Each row comes from the steps of one path. Every step used is in the known rows, and no mark comes twice. Write the path behind each row, first mark first.
Known rows:
U, S, Q, Z: [ -3   6  -1  12  -7   8  23 -20 -18   2  -9  -7 -16 -18   7  -1  -9  24
   6  12   7 -37  19   7   5  -5  21 -14 -17   5   3  -6 -23  -1  -5]
D, K, S, Q, Z: [ 20   7  -4  11 -14  18  20 -26 -15   1  -3   3  -8 -24   8  -2  -4  25
   6  10  22 -38  13   1  -7   1  25 -13  -8  -3   5   4 -20 -10  -8]
Z, K: [-12  22   1 -10   0  -7   8   6   8  -5  18  -2   5  -7  -5   1  -8  10
  -2   3  14  -5   2   9   8   4   8 -26   3  -5  -8   1  -7 -24  -2]
A, U, P: [ 10 -21   8   6   1  23  12 -14  -5 -18  10   5  -6 -27  13  14  -1  13
   1  -2  18 -10   3   8  -9   1  13   0   5 -16   4  -6  -3 -13  12]
E, S, U: [ 10   8  21 -20 -38   3  10  -6  12 -20 -17 -11   1  -7  -5  11   1 -10
  -9 -15 -14  -2  36 -18 -13  -3  -4 -15 -25  -7  -1 -17 -14 -26   4]
A, S, W, U, P: [ 12 -29  -1   1  -4  -1  -2 -11  -8 -13  -8  -5 -10   1   2  19  10  14
  -6   4  28 -13  11   3  -2   5  10 -13  14 -13   0  -2  -6 -13   6]
W, U: [  9  -7   4  -4 -14   9   6  -8   1  -7 -16 -11   0  15  -6   0  18  -9
   8   7   5  -5  14  -2   2  -1  -6   4  -8  -4   7  -4 -25 -19   7]
K, S: [ 19   5   0  -7 -19  21   1 -11   4  -2  13  -1   6 -14  -7   1   4  10
  -7  -5  14   2  24  -7 -15   3   1 -13  10 -16 -13   5   1 -17  -1]
W, U, S: [-13  -6   9   0 -17  11  11  -9   2  -6 -10 -18 -13   5 -25   3   9   3
  -1  10   2   5  31   9  -1  -6 -17  -8  -8  -8 -20  -7 -20  -7   7]
D, Q, Z, K, S, U: [ 29  20  14  -7 -42  18   8 -11   9 -15   0 -12   9 -28 -23  -2  -6  20
  -9  -5   0   2  36   8 -13   5  11 -23 -15   3 -13  -3  -5 -30  -8]
S, Q: [-15   7   7  -5   6   5  16 -14 -11   4 -11  -6 -10 -16  20   0  11  12
   2  -6  -1 -23  15   0  11   3  19 -14   2  -5   8 -11 -14 -15  20]
Q, Z: [ 14   7  -4  12 -14   7  16  -7 -17  -3   5   3  -2 -10  10   0 -13   5
  14  15  13 -28   7  -1   0  -5  18  -1 -16   2   6   0 -18  -5 -14]
A, Z, K, S, U, P: [ 25  -6   8  -3 -27   3   3  -9  -3 -12   7  -2  -6 -33  -1  19  -8  31
  -9 -15  17  -4   8  15 -14   4  11 -17  10  -8 -15   2   8 -28  -2]
A, Z, P: [ -3  10   6 -18  -5  -3   5 -10  -4   0  16   9 -15   3  16 -13  -1   7
   5  20   6  -2  -5  21  12 -24   7  18  12  -2   7  11  15  -3   0]
A, U: [ -3   5  18  -1   3  36  18 -12  10 -23   8  -7   4 -14   6 -12   3   5
   6   3   4   1  21   3  -9  -2   5   3 -14 -13  11 -15 -17 -15  13]
A, Z, K, S, U: [ 22  21  18 -12 -39  10   6  -7  15 -16   1 -17   6 -21 -14  -3  -6  25
 -11 -12   1   9  31  11 -18   6   2 -23  -7  -2 -15  -5   0 -34  -3]
K, S, U, P: [ 31 -17  11  -1 -29  12   3 -14  -8 -12   1   1  -5 -30   1  24   2  17
 -11 -15  11  -6  16   3 -16   7   9 -10   8  -9 -12  -3   7 -24   6]
E, S, Q, Z, K: [ -7  23  -5 -12  -1 -10  14  -8   6  -4   6  -3  -2 -13   2  -1 -13  19
  -3   4  19 -33   4   7   8   1  23 -33 -14   0   6  -1 -18 -22 -14]
E, S, U, W: [ 23  10  11 -22 -31 -10  16  -1  23 -12 -15   2   3   1   0   6   3   7
  -7   1   8 -10  41 -18 -10  -3  10 -21 -30  -5 -17   1 -17 -21 -19]
U, P: [ 10 -19  -2   5  -4   2   4  -5 -19  -3  11  10 -10 -22  14  24  -2   6
   2  -4  18 -13  -5   2  -1   0  13  -4  17 -12  -4   2   2 -13   7]
S, W: [ -2  -1   0   5   0 -10   6   1   4  -8  -4  -4  -5  10  19  -1   9  18
  -9   0  12  -1  30  -8   4   0  20 -36   8  -9  -6   0  -7  -7   9]
D, Q, Z, P: [ 12   4  -1  -9 -10   9  10 -19 -13   1  12  15 -11  -8   4 -11   0  -2
   6  32   4 -16   2  13  19 -22  23  17  -3   8  13  11   6   3  -9]
Q, S, W, U: [  3  -7   9  -5 -10  -1  -1  -7   6  -7 -20 -20  -1  24   0  -1  24  11
 -13  10  14  -6  33  -7  -2  -6   3 -25  -2   3  -1   1 -27 -15   0]
D, K, S, Q, Z, P: [ 18   2   5 -10 -10  13  10 -36 -10   2   5  14 -15  -5  11  -6  10  13
  -4  25  14 -29   4   9   8 -13  20  10   3  -2  13  11   6   0  -5]
K, S, W: [ 14  -2  -3   1  -6   0   0  -7  13  -8   1  -6  -1   3   9  -3  11  28
 -19  -5  21   2  38 -10  -6   5  19 -41  14 -15 -14   5   1 -10   6]
Q, S: [-17  13  21  -9  -7   9  -1   2  -9   4  14  -9   5  -8  -1   9   5   4
 -11  12   7  -9  21  -8 -10 -15   0 -17   4  10 -11   5 -16  -9 -12]
Q, S, U: [  2  14  37  -9 -34  11   4  -5  -4 -11  -6 -18   6 -14  -6  11   7   9
 -15  -1 -13  -2  38  -5 -18  -7  -1 -17 -13  12  -9 -10 -15 -22  -4]
A, S, P: [  0   1   7 -19  11  -1 -14 -19  -7  -8  23  -8  -2   7 -15  -5   2  16
  -5  14  17 -18   8  -9   4   7  -3  10   4 -17   9 -11 -10 -11   6]
E, S, W, U, P: [ 14 -31  -6  -3  -8  -6   1 -11  -1 -12 -14   0 -14   2  10  22  13   6
  -9  -6  26 -15  10  -5  -2  -1  12 -18   7 -14  -1   3  -9 -17   5]
A, S, U: [  5  13  32 -10 -27  14   6  -5  -1 -22  -4 -21   7  -8 -22   4  -6   5
  -4   4 -11   1  40  -1 -17   8  -7  -3 -12  -7  -1 -26  -4 -17   3]

Which path is each row?
[ -6  23  -5  -4   1  -7  15  -7   0  -1   9  -4  -2 -14   4  -3 -13  25
   1   8  18 -32   2  14  12   5  25 -30  -9   4   5   0 -16 -21 -10] -> S, Q, Z, K
[  0  -6   4  -3 -11   3   1  -5   5  -7 -18 -19  -1  14  -6  -5  23   9
  -9  13  13   0  35  -4   3  -7   8 -26  -3   5  -2   5 -29 -15  -1] -> D, Q, S, W, U
[ 23  -2  -3 -16  -2   5 -12 -24   1  -1  22   0  -2  -3  -5  -3  13  21
 -13  -4  19 -13   9 -10   0   6   4  -2   6 -14  -1   5  -7 -20   9] -> K, S, P
[  9 -11   0  -1  -9  -2   4  -7   8 -10 -22 -16  -4  25   3  -4  23   6
  -4   5  11  -3  29  -5   3   1   5 -18  -5  -6   3  -3 -23 -16  10] -> S, W, U
[ 15   1   5 -16  -7   9   8 -31 -10   1   3   8 -13  -3  15  -7   9  13
  -8  19   7 -30   7  11  11 -14  22  10  -1   3  15   4   8   0  -5] -> K, S, Q, Z, P
[ -6  -3  -3 -10  -4 -16   5   2  17 -13 -10  -4  -8  14  16   3   7   5
 -16  -6  15  -6  36 -26  -1  -5  16 -43  -2 -18  -4  -2 -10 -10   4] -> E, S, W
[ 16 -31  -4   5  -6  -3   1  -9  -7  -8 -11  -1 -12  -1  10  19  14  14
  -5  -3  25 -12   7   1   2   2  14 -15  13 -10  -1   1  -8 -16   8] -> S, W, U, P
[ 27   9  12 -11 -29  -7  17   0  13  -9 -11   1   5  -3   3   2   5  16
  -2   4   7  -6  36  -6  -6   2  13 -16 -24  -1 -19   2 -14 -18 -15] -> S, U, W
[ 15  -1  -4  -7 -12  -2   1  -8  20 -11 -14 -19  -3  18  -7 -13  15  25
 -10   2  24   3  26   6  -3   3   7 -28   1  -6  -6   5 -18 -23  -1] -> A, Z, K, S, W, U
[ 13  16  -2 -15 -12  14   0  -7  15  -4  20  -3   9 -16 -16  -2  -1  19
 -13  -6  22   0  17   4 -11   7   4 -28  10 -14 -16   9   3 -25  -7] -> Z, K, S
[ 17   7  -5   7 -10  14  16 -24 -15   1  -5  -3  -7 -21  13  -3  -5  24
   3   5  14 -38  17   2  -3   1  28 -12 -12   2   9  -2 -18 -10  -9] -> K, S, Q, Z
[ 22  16  -6  -9 -16  13   3 -12   9  -5  19  -3   7 -18 -13  -3  -8  25
 -10   0  27 -11  16   6 -10   7  11 -27   2  -7 -13  10  -2 -21 -18] -> Q, Z, K, S
[ -5   6   6 -15   3   0 -11 -15 -11   6  25  -2  -3  -9 -11  -4  10  14
  -9  13  11 -14   9  -8   9 -12  10  -8   2   7  -1   9 -21 -15   0] -> D, Q, S, P
[ 19  13  20 -15 -28  -5  11   0  12  -7  -7  -4   6  -3  -1   5   7  20
 -11   8   8  -9  43  -8 -12  -4  11 -23 -24  10 -24   6 -17 -16 -25] -> Q, S, U, W
[-13  -4  10   8   2   6  14  -7  15 -18  -5 -15 -11   4   2  -7   8  31
 -16   4  11   8  47   2  -3  -2  12 -39  -2 -14 -17  -9  -9   0  14] -> A, U, S, W
[ 26  -3  -2  -9  -8  10  -8 -29   0  -1  23   7  -3  -6 -12  -1  15  20
  -9   3  29  -9   5 -11  -5   6   1  -1  10 -21  -5  13 -10 -21   8] -> D, K, S, P
[ 30  17  17  -9 -40  13   7 -12  10 -16  -1 -14   9 -20 -16   2  -2  23
 -14  -9  -1  -2  34   5 -17  10   6 -23 -15   0  -9  -8  -5 -31  -6] -> Q, Z, K, S, U
[ -4  -4   4 -10   2  -4  -4 -19  -3  -1  17  -6 -14   1 -12   0   8  21
  -8   5   9 -10  12  -1   8  -1  -4  -3  -2 -10 -10  -2 -14  -9  13] -> U, S, P
[ -8  19  -3  -4  -3  -4  15 -11   3  -4   0 -11  -6  -9  -8  -4  -7  28
  -2  12  18 -28   9  19  11   4  17 -30 -14   4  -1  -2 -21 -19 -11] -> W, U, S, Q, Z, K
[ 15   6  -9  -1  -6  -6   2  -5  17 -10   4  -7   0   1   5  -6   3  40
 -21  -1  29  -6  33  -2  -4   7  26 -51   7 -10 -14   8  -2 -14  -8] -> Q, Z, K, S, W
[ 21  -5  -5  -3 -14   3   2 -13  15 -11 -17 -18   0  19  -6  -8  17  21
 -11   6  24  -7  29   0  -1   5  10 -29  -6  -5   0   3 -22 -20  -5] -> Q, Z, K, S, W, U
[ 37   9  11 -14 -33   1  12  -7  19  -9  -8   0   7  -7  -5   0   7  23
 -10   0  12  -4  42  -8 -15   4  12 -21 -20  -4 -24   6  -9 -21 -17] -> K, S, U, W
[  7   2   5 -22  -4   0  10 -27  -6   0  -2  10 -16   2  18  -5   8   2
  -5  19   4 -35   6   4  15 -18  21   8  -8   1  20   0   2  -1  -5] -> E, S, Q, Z, P
[ -6  19   0 -11   0   7  10 -15   4   3   1  -9  -7 -24   6  -8   2  36
  -7  -9  15 -18  16  13   2   5  19 -30   9  -5  -4   1  -5 -24   6] -> A, Z, K, S, Q
[ 20  13  17 -17 -24  -3  11  -2  13 -14  -6  -6   6   1 -11   0   0  18
  -4  12  10  -9  41  -7 -12   5   8 -11 -22  -5 -18  -5 -11 -13 -20] -> A, S, U, W
[ 21 -11  -1   2 -17  11   2 -15  12 -11 -18 -11  -2  18  -8  -4  26  12
  -8   6  25   2  31  -7  -9   4   2 -21   3 -15  -4   7 -20 -17   5] -> D, K, S, W, U
[ 11 -29   2   2  -6  -2  -2 -10 -10  -6  -9  -5 -11  -1   8  20  15  17
 -12   1  25 -14  10   1  -2  -2  13 -18  13  -3  -4   5 -10 -14   3] -> Q, S, W, U, P
[ -4  -5  10 -11   6  10   2 -25   4 -11  17 -10 -12  -3 -12  -6   9  24
  -9   6   9  -8  19   1   3   0  -3   0  -9 -13  -2  -7 -18 -10  17] -> A, U, S, P
